What can hang from each mark
viki: nuzen
tusevi: nofa
dono: nofa
nuzen: viki
zipen: nofa nuzen
nofa: bipa dono tusevi viki vupo zipen
bipa: nofa
vupo: nofa

Every row comes from one small tree of marks. The marks that hang from a mark follow it in brackets, in alphabetical order. Every link used is in the known rows. Which tree was each row made from?
Known rows
tusevi{nofa{bipa dono viki{nuzen} vupo}}: [ 1.55 -3.37 -4.47  0.52  2.14  6.00  0.17 -4.51 -1.41  4.03 -3.56 -6.73
 -4.11  0.66  3.05 -0.05 -4.63  0.10 -0.02 -0.95  2.84]
dono{nofa{bipa tusevi vupo zipen{nuzen}}}: [ 4.79  1.59 -0.96  1.56  2.42 -0.30  1.29 -3.38  3.02  0.22 -0.55  2.95
 -0.64 -1.99  1.95 -1.66  3.23 -1.29 -3.27  2.41 -1.59]
zipen{nofa{bipa} nuzen}: [-2.64 -0.55  4.62 -0.49  2.56 -3.94 -0.04  1.24 -3.00 -2.57  4.71  4.57
  6.52 -0.32 -3.92 -3.42  2.08 -0.81 -3.01  0.98 -1.09]
dono{nofa{vupo}}: [-1.04  4.45  0.93 -0.78 -3.41 -1.28 -0.15 -1.24 -2.15  1.52  2.37  2.60
 -2.16  0.29 -0.88 -0.25  5.01 -2.76  4.86  1.81  2.47]
viki{nuzen}: [-3.52  1.41  2.86  0.54 -1.65 -1.70 -3.07  3.41 -3.10 -2.37  4.97 -0.51
 -0.23 -0.32  0.43 -2.10 -2.32 -0.11  3.09 -1.85  4.74]
nofa{viki vupo zipen}: [-3.22  1.82 -1.96  3.40 -1.12  1.96  1.47  3.25 -0.03 -1.04 -2.25  3.11
 -2.62  0.69  0.10  2.43 -0.75 -1.72  1.36  0.23 -2.33]
dono{nofa{tusevi viki{nuzen}}}: [ 3.15 -0.79 -0.34 -4.43 -1.29  4.72 -2.40 -4.08  0.81 -0.70  1.65 -4.32
 -2.62 -1.62  2.75 -1.81  0.82  1.60  0.21  0.18  4.21]
tusevi{nofa{viki vupo}}: [-3.04  1.33 -0.56  0.70 -3.53  3.12  2.91 -1.30 -0.89  2.14 -1.88  0.32
 -3.86  0.73 -2.67  1.25  1.36 -1.03  6.54  2.45  2.26]
tusevi{nofa{bipa dono viki{nuzen} vupo zipen}}: [ 3.70 -2.62 -5.37  1.15  2.78  3.81  0.42 -2.81  2.34  1.72 -5.11 -6.00
 -5.10  1.04  4.66 -0.03 -6.24 -0.36 -2.02 -2.92  0.43]
zipen{nuzen}: [-5.21  1.70  4.98  0.77 -1.47 -2.15 -0.19  3.55 -1.13 -2.03  4.62  3.99
  3.35 -0.82 -3.97 -1.39  1.79  0.08  2.24  2.33 -0.03]
nuzen{viki}: [-2.21  0.34  4.70  1.73 -1.41 -0.89  0.06  3.23 -3.84 -0.26  3.39  1.82
  2.18 -0.17 -1.18  1.25 -0.97  0.31  2.03  0.21  1.29]
zipen{nofa nuzen{viki}}: [-1.51 -2.26  7.76 -2.77 -0.35 -0.57 -1.08  0.54 -2.89 -1.63  4.33  4.17
  6.15 -0.60 -4.29 -1.09  2.39 -2.04 -2.77  4.61 -1.12]
vupo{nofa{bipa viki}}: [-3.92 -0.97 -0.97  4.34 -0.06  0.55  2.33 -0.09 -6.95 -0.83 -0.14 -2.08
  0.23  1.93 -0.27  0.81 -6.55  2.20  1.13 -2.90 -0.55]
zipen{nofa{dono vupo}}: [-4.08  0.94 -0.22  0.03 -0.73  0.64  0.25  0.15 -1.31  3.05  1.25  2.41
  1.01  0.03 -1.15  1.77  3.49 -2.15 -0.45  2.67 -1.64]
zipen{nofa{bipa dono viki{nuzen} vupo}}: [-0.20 -4.65 -3.92 -0.46  4.16  5.82 -2.14 -3.44 -4.25  2.48 -1.51 -3.15
  0.45  0.41  2.96 -0.17 -2.74 -1.84 -5.87 -0.24 -0.48]
dono{nofa{bipa}}: [ 1.03  2.99  1.79 -0.79  0.78 -5.16 -0.02 -0.25 -2.44 -0.87  4.02  0.61
  1.59  0.48 -0.09 -2.41  1.23  0.77  1.75 -3.16  2.50]
nofa{bipa viki vupo}: [-3.53 -0.14 -2.90  5.18  1.98  2.82  1.47  0.70 -5.24  1.67 -1.34  1.80
  0.04  0.49 -0.19  1.41 -1.29 -0.56  0.77 -0.08 -0.48]
dono{nofa{bipa tusevi viki{nuzen}}}: [ 4.80 -1.90 -1.86 -2.46  2.49  3.84 -1.95 -4.92 -1.18 -0.51  1.06 -5.20
 -1.43 -1.47  3.96 -2.70 -1.44  2.32 -2.41 -2.05  3.87]
bipa{nofa}: [-2.85  2.47  3.93 -2.74 -4.30 -6.39 -1.52  3.47 -2.28 -1.58  3.26  2.18
  3.02  0.72 -4.98 -0.42  4.24  1.38  5.87 -0.32  3.03]

Which tree is each row?
[ 0.93  5.08  0.13 -0.43 -2.74 -3.48 -0.14  0.32  1.44 -0.62  0.86  3.36
 -3.18  0.75  0.84 -0.15  3.40 -3.26  2.97 -0.16  0.32] => dono{nofa{vupo zipen}}
[-2.55 -1.71 -0.49 -1.87 -0.92  4.55 -2.82 -1.76 -4.85 -0.45  0.64  0.32
 -0.99  0.45 -0.29 -0.83  0.68 -3.76 -0.71  2.36  1.90] => zipen{nofa{viki{nuzen} vupo}}
[ 2.90 -3.02  2.28 -2.32 -1.23  0.30 -2.24 -0.63  1.85  1.80 -2.92  1.70
  2.70  0.24 -1.91  2.56  2.43 -1.86 -2.78  4.48 -3.71] => bipa{nofa{dono vupo zipen{nuzen{viki}}}}
[ 1.29  1.61 -2.96  3.66  1.62 -2.25  3.48  0.01  3.44  2.62 -3.02 -1.05
 -3.24  0.87  2.06  0.96 -2.28  0.13  0.88 -2.35 -0.81] => tusevi{nofa{bipa dono vupo zipen}}
[-2.54  1.10 -0.52 -1.49 -3.32 -1.46 -1.21  0.32 -1.22  3.75 -0.62  0.65
  0.97  0.69 -2.64  2.56  4.61  0.07  3.68  2.11  0.39] => bipa{nofa{dono vupo}}
[ 3.17 -3.91 -5.22  2.15  5.50  4.56 -0.43 -0.08  3.41 -0.64 -2.50 -5.82
 -1.14 -1.75  6.97  0.35 -6.94  4.09 -7.08 -4.30 -1.64] => nofa{bipa dono tusevi viki{nuzen} zipen}
[ 0.15 -1.41 -1.71 -0.66 -0.91  4.53  3.11 -1.80  6.20  1.79 -4.68 -0.90
 -2.95  0.27 -1.05  1.67  0.01 -0.84 -0.33  3.47 -3.94] => tusevi{nofa{dono viki vupo zipen{nuzen}}}
[ 2.24 -2.69 -1.43 -5.62 -1.37 -0.07 -4.29  1.25  2.66 -2.18 -1.67 -4.76
  0.18  1.03  1.06  0.17 -2.17  2.01 -1.55 -3.08 -0.05] => bipa{nofa{dono viki{nuzen} zipen}}
[ 1.64  1.35 -0.75  1.61  1.95 -4.93  3.38  2.08  4.92 -0.19 -0.59 -2.44
 -0.96  0.79  1.42 -0.23 -3.67  2.84  0.42 -5.16 -0.44] => tusevi{nofa{bipa dono zipen}}
[-0.69  0.80  1.26 -3.59 -3.10 -3.93 -0.95  3.76  1.46 -3.93 -0.89  1.33
  1.56  1.27 -3.32  0.70  1.69  1.55  2.39 -2.01 -1.10] => bipa{nofa{viki zipen}}
[ 4.33  3.17 -2.77  2.63  1.93 -1.69  1.54 -2.21  2.00  0.73 -0.91  1.54
 -2.60 -1.15  3.83 -0.30  2.19 -0.50 -1.03 -0.69  0.08] => dono{nofa{bipa tusevi vupo zipen}}
[ 1.26 -3.53 -5.36  4.62  5.34  7.02  2.59 -1.71  4.10  2.42 -5.10 -0.09
  0.01 -2.17  3.06  2.38 -1.62  1.65 -7.45  2.56 -6.55] => nofa{bipa dono tusevi viki vupo zipen{nuzen}}
[ 0.88  2.96  1.36  2.25  0.75 -7.29  3.23  3.19  2.42 -2.67  0.84  0.50
 -1.05  0.86 -0.17 -1.87 -2.80  1.49  2.98 -5.03  1.43] => tusevi{nofa{bipa zipen}}
[ 2.42 -1.61  6.60 -3.65 -2.27 -4.70 -2.25  2.47  0.80 -3.42  0.86  3.39
  5.00  0.25 -4.14 -0.24  2.05 -0.59 -0.63  2.05 -1.27] => bipa{nofa{zipen{nuzen{viki}}}}
[ 1.96 -0.86  1.32 -3.30 -1.07 -1.99 -0.76  1.13  7.39 -0.81 -0.33  0.39
  3.18 -2.12 -1.57  0.60  3.99  3.65 -2.30  2.30 -3.25] => bipa{nofa{dono tusevi zipen{nuzen}}}
